Each row comes from the steps of one walk. Every step used is in the known rows, and no mark comes twice. Write the walk behind each row, first mark first.
In the rows, 128 means zero.
Known rows:
fadun -> zigi: [130 129  96 149  93 118 156 138 137 117 142 197 127 123 129 117 124 120
 175  85 107]
sotaboz -> fadun -> lave -> zibup -> sofed -> zemag: [132  94 102 156 132 159 146 194 150 121 132 113  92 131 157 139 123 164
 138 114 142]
zemag -> sofed: [137 126 109 103 106 127 102 128 120 139 121 132 129 152 112 106 112  91
 137  96 120]
zibup -> sofed: [128 108 107 146 127 169 137 148 131 116 134 133 113 142 143  93 150 122
 121 131 124]
sotaboz -> fadun -> lave -> zibup: [134 100 141 177  81 160 180 204 134  87 154 159 119  70 139 130 109 144
 169  78 124]
sotaboz -> fadun -> muran -> zemag: [ 74  99 157  91 181  89 156 115 137  84 160  99  58  75 127  94  85  81
 117 106 147]
zemag -> muran: [134 153 131 121 145 113 128  99 146 104 138 166 116 117 103 151 126 133
 141 146 109]
sotaboz -> fadun: [ 91 103 127 134 131 133 155 158 147  78 146 157  95  81 119 102 100 125
 148  77 130]
zibup -> sofed -> zemag -> muran -> fadun -> lave: [197 149  95 121 179  86 101  82 191 178 126 169 130 151 124 185 146 178
 114 190 111]
zemag -> sofed -> zibup: [140 126 129  97  81 144 103 152  99 170  61 125 167 186 111  89 113  75
 132  97 130]
zibup -> sofed -> zemag: [119 118  82 115 167 137 118 140 152 148 109 111  99 163 142 117 132 140
 114 147 140]
lave -> zibup: [124 132 139 167  98 159 168 173  85 105 134 139 154 112 119 116 140 124
 155 120 114]
fadun -> lave -> zibup -> sofed -> zemag -> muran: [175 145 102 143 148 136 117 133 147 148 129 120 114 166 155 187 153 174
 130 180 115]
lave -> zibup -> sofed -> fadun: [ 89 117 126 188 104 204 150 171  94  91 121 119 164 115 156 118 168 164
 118 129 139]
zemag -> muran -> fadun -> lave: [203 152 137 141 127  83 128  84 174 142 144 213 162  92 104 185 133 156
 146 160  92]
lave -> zibup -> sofed: [132 119 132 175 113 192 158 177  87 118 134 121 136 153 152  99 166 130
 124 132 117]
sofed -> fadun: [ 86 125 119 151 112 153 131 138 141  79 122 156 157  64 119 129 124 151
 132 107 147]
muran -> zemag -> sofed -> fadun -> lave: [119 123 140  95  93 100 110 111 151 158 122 102 133 122 123 129  95 124
 128  87 144]
zemag -> muran -> fadun: [158 158 144 130 157  77 120  72 147 127 143 195 159 106  89 159 144 148
 126 167  94]
muran -> zemag -> sofed: [121 132 149  75 128  79 121 106 112 168 127  84 111 170 112  95 110  90
 121  92 120]

Which walk is each row?
[ 84 130 127  98 103  73 120  95 130 151 127 120 125 160 127 117 107 124
 143  68 127] : muran -> zemag -> sofed -> fadun -> zigi
[154 158 104 109 207  80 100  69 163 165 122 145 126 166 112 165 158 172
  94 201 114] : zibup -> sofed -> zemag -> muran -> fadun
[140 128 130 153  48 170 106 163 118 125 119 133 174 109 134 150 117 137
 152  92 131] : zemag -> sofed -> fadun -> lave -> zibup
[119 129 103 149 146 161 140 169 106 142 114  94 119 173 146 126 159 149
 120 151 131] : lave -> zibup -> sofed -> zemag
[108 121 158  93 164  98 146  96 124 120 146  99  91 102 131 105 107  80
 120 137 141] : fadun -> muran -> zemag
[196 119 141 192  93 164 161 160 118 157 142 162 180 130 144 132 172 150
 135 144 101] : muran -> fadun -> lave -> zibup -> sofed
[122 127 146  53 152  83  91  77 106 153 136  71  89 148 122  99  94  51
 111 124 137] : fadun -> muran -> zemag -> sofed
[155 167 117 101 190  48 104  68 168 153 122 169 139 127  87 186 134 170
 123 187 103] : sofed -> zemag -> muran -> fadun
[ 76 126 149  87 122  96 115  96 125 137 116  84 131 136 113 109 112 119
 108  88 140] : muran -> zemag -> sofed -> fadun
[126 131 166  78 113  90 126 132  88 196  58  79 146 208 111  80 117  72
 122 102 133] : muran -> zemag -> sofed -> zibup
[169 123 137 183  66 163 168 187 118 118 143 159 158  94 138 141 131 135
 173 109 114] : fadun -> lave -> zibup
[ 89 100 159  47 169  76 106  93 125 120 155  73  51 126 119  93  71  61
 110  85 145] : sotaboz -> fadun -> muran -> zemag -> sofed
[ 78 120 166 144 149 167 142 128  84 101 142  58 123 119 162 113 147 126
  93 152 161] : lave -> zibup -> sofed -> fadun -> muran -> zemag
[ 97 118 129 164 124 212 117 139  88  70 137 107 142  97 162 124 149 129
 102 155 159] : lave -> zibup -> sofed -> fadun -> muran
[171 109 122 186  83 194 159 190 114 132 139 134 140 136 165 119 152 140
 146 123 115] : fadun -> lave -> zibup -> sofed
[ 73 110 143 113 174 143 125  87 126  98 142  74 101 106 151 107 127 113
  80 148 169] : zibup -> sofed -> fadun -> muran -> zemag
[ 93 129 112 108  95 136  88 115 131 112 114 131 152 115 106 119 114 125
 122  95 144] : zemag -> sofed -> fadun
[ 92 125 107  92 118 143  61  93 130  96 125 119 131  92 122 121  96  91
 113 122 162] : zemag -> sofed -> fadun -> muran
[137 156 116 133 172 130 118 121 118 136 126 105 106 182 141 168 164 165
 113 186 122] : lave -> zibup -> sofed -> zemag -> muran
[196 165 133 147 146  81 124 105 152 168 129 174 163 124 106 217 142 187
 146 185  97] : sofed -> zemag -> muran -> fadun -> lave -> zibup
